What can hang from each mark
z_803: z_195 z_769
z_611: z_855
z_769: z_101 z_611
z_855: z_101 z_611 z_640 z_644
z_644: z_769 z_855
z_101: z_769 z_855
z_640: z_195 z_855
z_195: z_640 z_803

Every row comes from one small tree of marks. The marks that hang from a mark follow it in brackets, in the order of their numbers. Every link used is in the known rows. Which tree was each row made from?
Known rows
z_611(z_855(z_101 z_640(z_195) z_644)): [-28.6   0.7 -51.6   7.5  31.6  12.8   6.3  -4.3 -19.5  -7.1  -6.9 -19.5
  39.3  -7.3 -13.2 -17.6 -20.9  25.3  17.4 -30.5   4.6   0.8  -6.9 -25.2]
z_101(z_769 z_855(z_611 z_640(z_195) z_644)): [-21.3   0.0 -30.2  27.8  13.4  16.9   8.9  -8.6 -17.4 -12.0  -8.6 -11.3
  41.3   4.0 -12.9   2.1  -3.8  34.8  -3.2 -31.6  -0.5   9.0  -0.6 -37.2]
z_855(z_101 z_644(z_769)): [-29.8  -3.7 -43.5  23.0  -2.4  17.2  14.7  -7.3  -9.0 -22.7 -21.8   0.4
  16.7  19.4  -2.7 -10.8  -8.7  11.7  37.9 -21.0  14.6  -1.0  -1.1 -41.8]
z_769(z_611): [-30.9  -7.2 -40.7  20.9   4.1  29.0  33.9  -4.9   4.5 -38.9  -8.0 -19.0
  11.1   4.3   4.9 -16.0 -23.7  14.1  49.1  -9.8  11.0  -1.7 -27.4 -48.7]
z_644(z_769 z_855(z_611)): [-23.0  -0.3 -30.2  39.8  -0.8  16.3  14.9  -0.3   2.9 -28.7 -13.3 -12.8
  18.5  16.9  -5.1  -5.5 -21.0  14.8  61.5 -14.0   8.2  18.1   9.9 -44.6]
z_855(z_611 z_644): [-20.9  -9.5 -49.3  23.7  -1.2  22.7  20.9  -2.5  -1.6 -33.1 -18.2  -7.4
  29.8  24.3  -0.5 -18.4 -18.3  13.3  23.5 -16.8  13.5  -0.5 -19.1 -44.2]
z_195(z_640(z_855(z_611 z_644(z_769))) z_803): [-15.3   0.6 -39.0  27.6   2.8  11.7  -2.0  -6.4  -9.4 -21.4  -9.5  10.5
  -3.1   4.1 -20.4 -11.8 -30.2  20.0  39.2 -15.5   0.9   6.0 -13.1 -47.0]
z_803(z_769(z_101(z_855) z_611)): [-34.8  -1.5 -20.3   4.9  11.6  23.7  27.5 -20.3 -10.6 -39.3  -5.7 -15.2
   2.3  10.5  -1.5  -1.4 -28.2  20.1  43.8  -5.9   6.3  -2.9 -37.4 -39.7]
z_769(z_101): [-22.7  -8.0 -43.0   2.6   5.8  22.1  25.4  -7.6  -2.1 -38.0 -16.0 -10.2
   6.2  17.8   5.9 -23.6 -13.9  10.8  45.0 -11.8  10.1  -9.2 -17.6 -24.3]
z_195(z_640 z_803(z_769(z_101))): [-12.3   0.6 -31.4   8.6   6.2  21.7   9.6 -11.7  -7.4 -28.5  -1.8  12.7
 -25.9   7.4  -6.1 -15.7 -30.3  13.9  47.9 -10.3   1.1  10.3 -52.4 -32.5]
z_769(z_101(z_855(z_611 z_640(z_195) z_644))): [-21.3  -5.1 -45.2   2.8  21.1  10.9   9.7 -20.3 -16.5 -17.8 -12.5 -14.1
  40.2   1.8  -6.6 -10.1  -9.5  29.1  21.5 -24.1   1.1  -6.2  -5.5 -27.5]
z_101(z_769(z_611(z_855(z_640(z_195(z_803)) z_644)))): [-29.6   2.4 -30.4  19.8  20.0  28.9  12.5  -2.5 -15.4 -16.1   0.4 -12.0
  15.7  -6.7 -16.4  -2.8 -26.6  29.3  24.8 -24.8   0.0   3.5 -15.6 -24.8]
z_855(z_101(z_769) z_611 z_640 z_644): [-16.3  -8.3 -40.3  34.6   5.4  18.8  10.4 -16.1 -16.1 -16.7 -17.1  -3.5
  33.3   6.6  -6.0   4.6 -15.2  27.6  17.7 -32.8  -7.1 -15.7  -0.9 -49.3]
z_101(z_769(z_611) z_855(z_640(z_195) z_644)): [-35.9   0.9 -28.3  24.2  15.7  20.4  12.4 -12.5 -20.0 -14.4  -5.9 -16.6
  35.5  -9.1 -11.9  -0.8  -3.4  36.2   9.3 -31.4   2.2   4.1  -9.1 -38.5]
z_855(z_611 z_640(z_195(z_803)) z_644(z_769)): [-14.0   0.4 -45.9  29.7   8.2  18.7  11.4  -3.7  -6.8  -1.8  -9.0   4.1
  29.3   2.1 -11.1  -1.2 -12.3  19.9  32.9 -26.7  10.1  10.1 -10.2 -36.2]
z_855(z_611 z_640(z_195(z_803)) z_644(z_769(z_101))): [-13.2  -2.3 -45.2  15.1  12.6  17.3  10.2 -14.3 -11.4  -4.2 -12.3   4.6
  27.1   2.9  -9.2   0.6 -13.2  21.4  41.3 -26.6   6.1  -4.9  -5.0 -24.0]
z_803(z_769(z_101(z_855))): [-27.9   0.8 -23.1   3.6   8.0  19.2  21.5 -10.6 -10.7 -35.5  -9.1  -8.2
  -0.3  22.1  -3.7 -10.6 -17.4  16.1  30.9  -7.7   9.9   6.8 -34.5 -31.3]
z_769(z_101(z_855)): [-25.8  -4.7 -37.3  -0.2   9.3  16.2  17.3 -10.3  -6.7 -39.7 -12.2 -13.4
   6.2  14.3  -1.2 -21.7 -12.3  17.5  37.1  -7.8   4.0   3.5 -10.1 -29.3]
z_101(z_769(z_611) z_855(z_640(z_195(z_803)) z_644)): [-30.8   3.1 -29.2  24.3  12.9  22.8   7.2 -11.9 -17.8 -13.6  -0.5  -7.6
  19.9 -11.6 -18.8   0.9  -7.2  35.4  17.3 -25.6  -1.9   8.5 -15.2 -39.0]
z_855(z_611 z_640 z_644): [-18.9  -9.8 -53.1  29.7   5.5  17.4  13.2  -3.1  -8.1 -22.0 -15.8  -6.7
  38.2   8.6  -4.2 -19.0 -15.4  18.1  22.2 -25.5   7.2   1.1 -20.7 -48.1]
z_644(z_769): [-25.5  -1.3 -34.0  26.9  -4.1  22.6  26.2   7.8   2.8 -29.1 -14.9  -4.8
   3.8  20.9   2.0 -15.8 -11.6   6.5  44.3 -12.9  18.5  17.6  -8.2 -37.2]
z_644(z_769 z_855(z_611 z_640(z_195))): [-20.3   3.6 -34.2  38.6  13.9  12.0  12.0  -4.0  -2.8  -6.0  -7.1 -16.9
  37.2  -4.6  -8.0   0.1 -12.3  23.4  54.2 -27.8   6.5  16.1  10.5 -38.8]
z_803(z_195 z_769(z_611)): [-34.7   2.6 -25.4  16.4  -2.2  39.3  40.3 -14.7   1.9 -22.9   1.0 -17.1
   7.9   7.9   1.6   6.5 -31.3  17.3  31.2  -5.5  18.6  -7.0 -44.7 -47.4]

Which tree is each row?
[-31.7  -7.4 -36.5   6.6  18.2  16.6  18.1 -22.1 -12.1 -34.5  -6.5 -20.8
  15.4 -11.0  -2.2 -11.9 -21.9  26.4  50.9 -13.2  -4.8  -6.3 -14.8 -41.3] | z_769(z_101(z_855(z_640)) z_611)
[-32.2  -0.1 -30.3   4.5  29.6  20.0  22.6 -11.7 -12.4 -16.7  -5.9 -21.9
  20.1  -8.4  -2.6  -2.0 -31.9  22.8  56.0 -19.9   5.0  -2.6   2.9 -16.1] | z_644(z_769(z_101 z_611(z_855(z_640(z_195)))))
[-25.8  -0.1 -46.8  13.1  15.6  14.5  20.9  -6.4  -6.7 -15.5 -14.9 -18.3
  43.0   9.9 -11.7  -8.9 -11.8  24.3  13.3 -23.2  17.0 -20.1  -8.1 -33.3] | z_640(z_195 z_855(z_611 z_644))
[-32.9   2.1 -25.4  -1.2  33.5  23.9  26.4 -14.9 -15.3 -18.8   0.6 -23.5
  18.5  -5.2  -4.5  -0.2 -38.3  24.5  40.5 -18.5   5.9  -8.5 -36.4 -19.8] | z_803(z_769(z_101 z_611(z_855(z_640(z_195)))))
[-22.3   2.3 -27.5   0.8   4.4  27.8  21.4 -22.3  -7.7 -18.0  -3.0  -3.8
  -1.8   7.7   2.1  -4.1 -29.3  19.1  26.5 -13.1  10.1  -7.4 -40.7 -28.8] | z_803(z_195(z_640) z_769(z_101))
[-33.8   4.2 -37.7   2.8  14.7  17.4  14.9 -16.4 -12.3 -13.8 -11.5  -5.4
  12.0   0.4 -17.9  -1.2 -14.2  23.1  48.4 -16.7  14.8 -24.6  -5.4 -21.0] | z_640(z_195(z_803) z_855(z_644(z_769(z_101 z_611))))
[-17.6   3.4 -36.9  17.3  12.1  18.7  12.2 -17.2 -11.9 -10.0  -8.9  -4.5
  19.3   5.0 -21.5  14.6 -15.2  31.5  19.1 -23.3  -1.4 -29.7   3.0 -35.1] | z_640(z_195(z_803) z_855(z_101(z_769) z_611 z_644))
[-36.1  -0.2 -30.2  34.1   5.4  16.9  16.1 -16.2  -2.7 -27.9 -10.6 -18.7
  12.9  -2.8  -4.5   2.2 -23.7  19.9  79.6 -15.7   3.0   0.7  10.4 -52.7] | z_644(z_769(z_611) z_855(z_101))
[-26.4   7.2 -37.5  16.6  13.5  15.1   4.2  -3.4 -16.7  -8.4  -0.5  -1.0
  18.4  -0.2 -20.5 -12.9  -4.3  24.7  11.7 -21.2  11.0  24.0 -39.5 -37.6] | z_101(z_855(z_640(z_195(z_803(z_769))) z_644))
[-14.2   3.6 -33.6  19.7  19.2  15.6   9.4 -15.9  -7.5 -10.3   0.1 -10.2
  20.1  -4.8 -13.1   1.6 -21.4  26.4  55.7 -21.0  -1.5   0.7 -23.0 -31.4] | z_644(z_855(z_611 z_640(z_195(z_803(z_769(z_101))))))
[-26.8   2.0 -29.4   9.2  17.3  18.8  16.4 -19.0  -9.5 -16.6  -2.1  -8.6
   4.3 -12.8  -8.9   3.9 -18.2  25.1  61.1 -13.6   0.0   5.4  -3.6 -31.0] | z_644(z_769(z_101(z_855(z_640(z_195(z_803)))) z_611))
[-21.8  -0.9 -45.9  14.4   6.2  16.8  10.2 -25.8  -9.9 -12.4  -8.3 -11.1
  23.9  -4.8 -10.5  -1.2 -30.4  28.9  16.4 -19.2   1.3 -23.9  -5.2 -50.4] | z_803(z_195(z_640(z_855(z_101 z_611 z_644))))
[-23.5   1.3 -38.1  26.1  14.1  10.5   9.1  -6.8 -13.3  -7.9 -10.5  -9.9
  42.7   2.1 -11.5  -3.1  -7.5  26.5  16.6 -26.4   7.9  19.6   1.9 -41.4] | z_101(z_855(z_611 z_640(z_195) z_644(z_769)))
[-19.8   4.9 -41.6  17.3  12.0  13.3  12.1 -15.7  -9.0  -6.0 -11.0  -2.1
  20.0   3.9 -20.4  12.1 -17.9  24.8  36.1 -19.0   6.1 -19.8   7.3 -38.4] | z_640(z_195(z_803) z_855(z_101 z_611 z_644(z_769)))
[-34.2  -3.6 -35.7  12.0  13.2   9.7   5.5 -20.4 -18.4 -27.0 -17.9  -5.5
  11.1  -2.4  -8.7 -15.4 -25.5  23.0  46.0 -22.3   6.3 -17.5  -8.5 -35.7] | z_195(z_640(z_855(z_644(z_769(z_101 z_611)))))
[-28.1  -0.9 -43.6  11.0  14.7  20.6  12.4 -16.9 -14.3  -6.3  -9.9  -0.1
  20.0  -8.9  -8.5  -4.2 -11.0  22.0  52.5 -26.5  10.3  -8.6 -14.2 -23.9] | z_855(z_640(z_195(z_803)) z_644(z_769(z_101 z_611)))
[-21.7   1.9 -35.9   8.1  19.8  25.5  24.2 -16.0  -7.4 -11.5   2.1  -7.2
   7.6 -12.4  -5.8  -0.7 -20.1  22.1  49.5 -19.2   5.5  -7.4 -43.9 -30.0] | z_855(z_640(z_195(z_803(z_769(z_101 z_611)))))
[-31.9  -2.3 -39.5   9.5  20.3  12.5   2.9   1.7 -22.7 -20.4 -15.9  -8.6
  21.8  10.4 -11.6 -24.0 -25.2  16.7  33.2 -23.1   8.4   9.9  -0.7 -15.2] | z_611(z_855(z_640 z_644(z_769(z_101))))
[-40.1   1.4 -28.1  -2.1  18.5  30.5  20.8 -23.4 -20.3 -15.8  -1.4 -19.1
  21.0   0.0  -8.9   2.3 -43.2  25.9  26.4 -13.9   9.2 -18.0 -34.0 -24.6] | z_803(z_195 z_769(z_101 z_611(z_855(z_640 z_644))))
[-41.3  -3.1 -35.2  10.8   7.6  14.2  16.5 -13.9 -15.1 -30.3 -22.2 -10.7
  17.7  11.8 -10.1 -10.5 -18.0  18.6  45.8 -16.5  15.4 -25.9  -1.1 -32.0] | z_640(z_855(z_644(z_769(z_101 z_611))))
[-34.8   0.9 -24.3  13.9  18.3  27.2  28.3  -9.2  -8.8 -32.7  -0.9 -20.6
   4.6   5.9  -5.0   0.7 -46.4  18.3  42.3  -8.6   5.0   0.1 -35.5 -44.0] | z_803(z_769(z_611(z_855(z_101))))
[-23.1   1.8 -26.3   2.0   6.6  21.3  10.6 -31.4 -17.1 -18.3  -4.5  -3.9
  14.0  10.1  -7.1   3.2 -32.9  28.5  11.4 -13.3   3.7  -2.9 -30.4 -36.4] | z_803(z_195(z_640) z_769(z_101(z_855(z_611 z_644))))
[-30.7  -2.9 -44.0   0.0  21.6  17.2   9.3 -25.3 -17.0 -20.4  -4.2 -11.3
  20.4 -15.1 -12.0  -9.2 -15.1  30.1  43.7 -17.9  -1.0  -8.3 -19.9 -31.5] | z_769(z_101(z_855(z_640(z_195(z_803)) z_644)) z_611)
[-37.2   2.4 -21.2  -6.2  15.4  35.9  32.8 -21.0  -9.4 -26.1   1.8 -23.6
   5.7   7.5  -2.7   6.5 -48.8  21.6  35.9  -3.1   9.7 -15.5 -31.4 -23.8] | z_803(z_195 z_769(z_101 z_611(z_855)))
[-27.8   8.2 -25.3  14.9   4.5  23.0  18.9 -12.0  -7.8 -13.3  -0.3  -8.8
   1.6   2.2 -10.5  -3.7 -29.2  22.2  14.3 -13.1  13.6  -4.2 -39.0 -43.2] | z_803(z_195(z_640(z_855)) z_769)
[-27.6   1.9 -35.6  38.4   8.0   7.8   3.4  -7.4  -8.9 -13.9 -11.6 -11.1
  18.4  -5.6  -9.6  -7.2 -10.2  19.9  65.4 -25.2   0.9  11.9  11.8 -47.9] | z_644(z_769 z_855(z_101 z_640))
[-20.1  -4.1 -41.4  20.2  10.2  13.5  22.5 -13.2  -2.6 -29.5 -12.7 -18.1
  18.0   6.7  -8.2  -1.1 -26.9  21.6  36.7 -12.5  -1.2 -24.3   0.3 -53.3] | z_640(z_855(z_101 z_611))
[-33.6  -7.2 -36.0  -4.0  23.3  25.0  25.3 -12.5  -8.0 -42.8  -7.0 -26.0
   9.1   3.9   0.0 -15.8 -43.0  18.8  54.9  -7.2   1.5 -11.4 -13.0 -22.7] | z_769(z_101 z_611(z_855))
[-23.6   2.6 -25.5   7.7  14.5  18.2  10.4 -22.2 -12.8 -29.8  -0.1   1.5
 -22.4  -7.9 -15.2  -4.9 -41.0  23.2  56.2  -8.5  -3.1 -13.6 -46.9 -41.0] | z_195(z_640(z_855) z_803(z_769(z_101 z_611)))
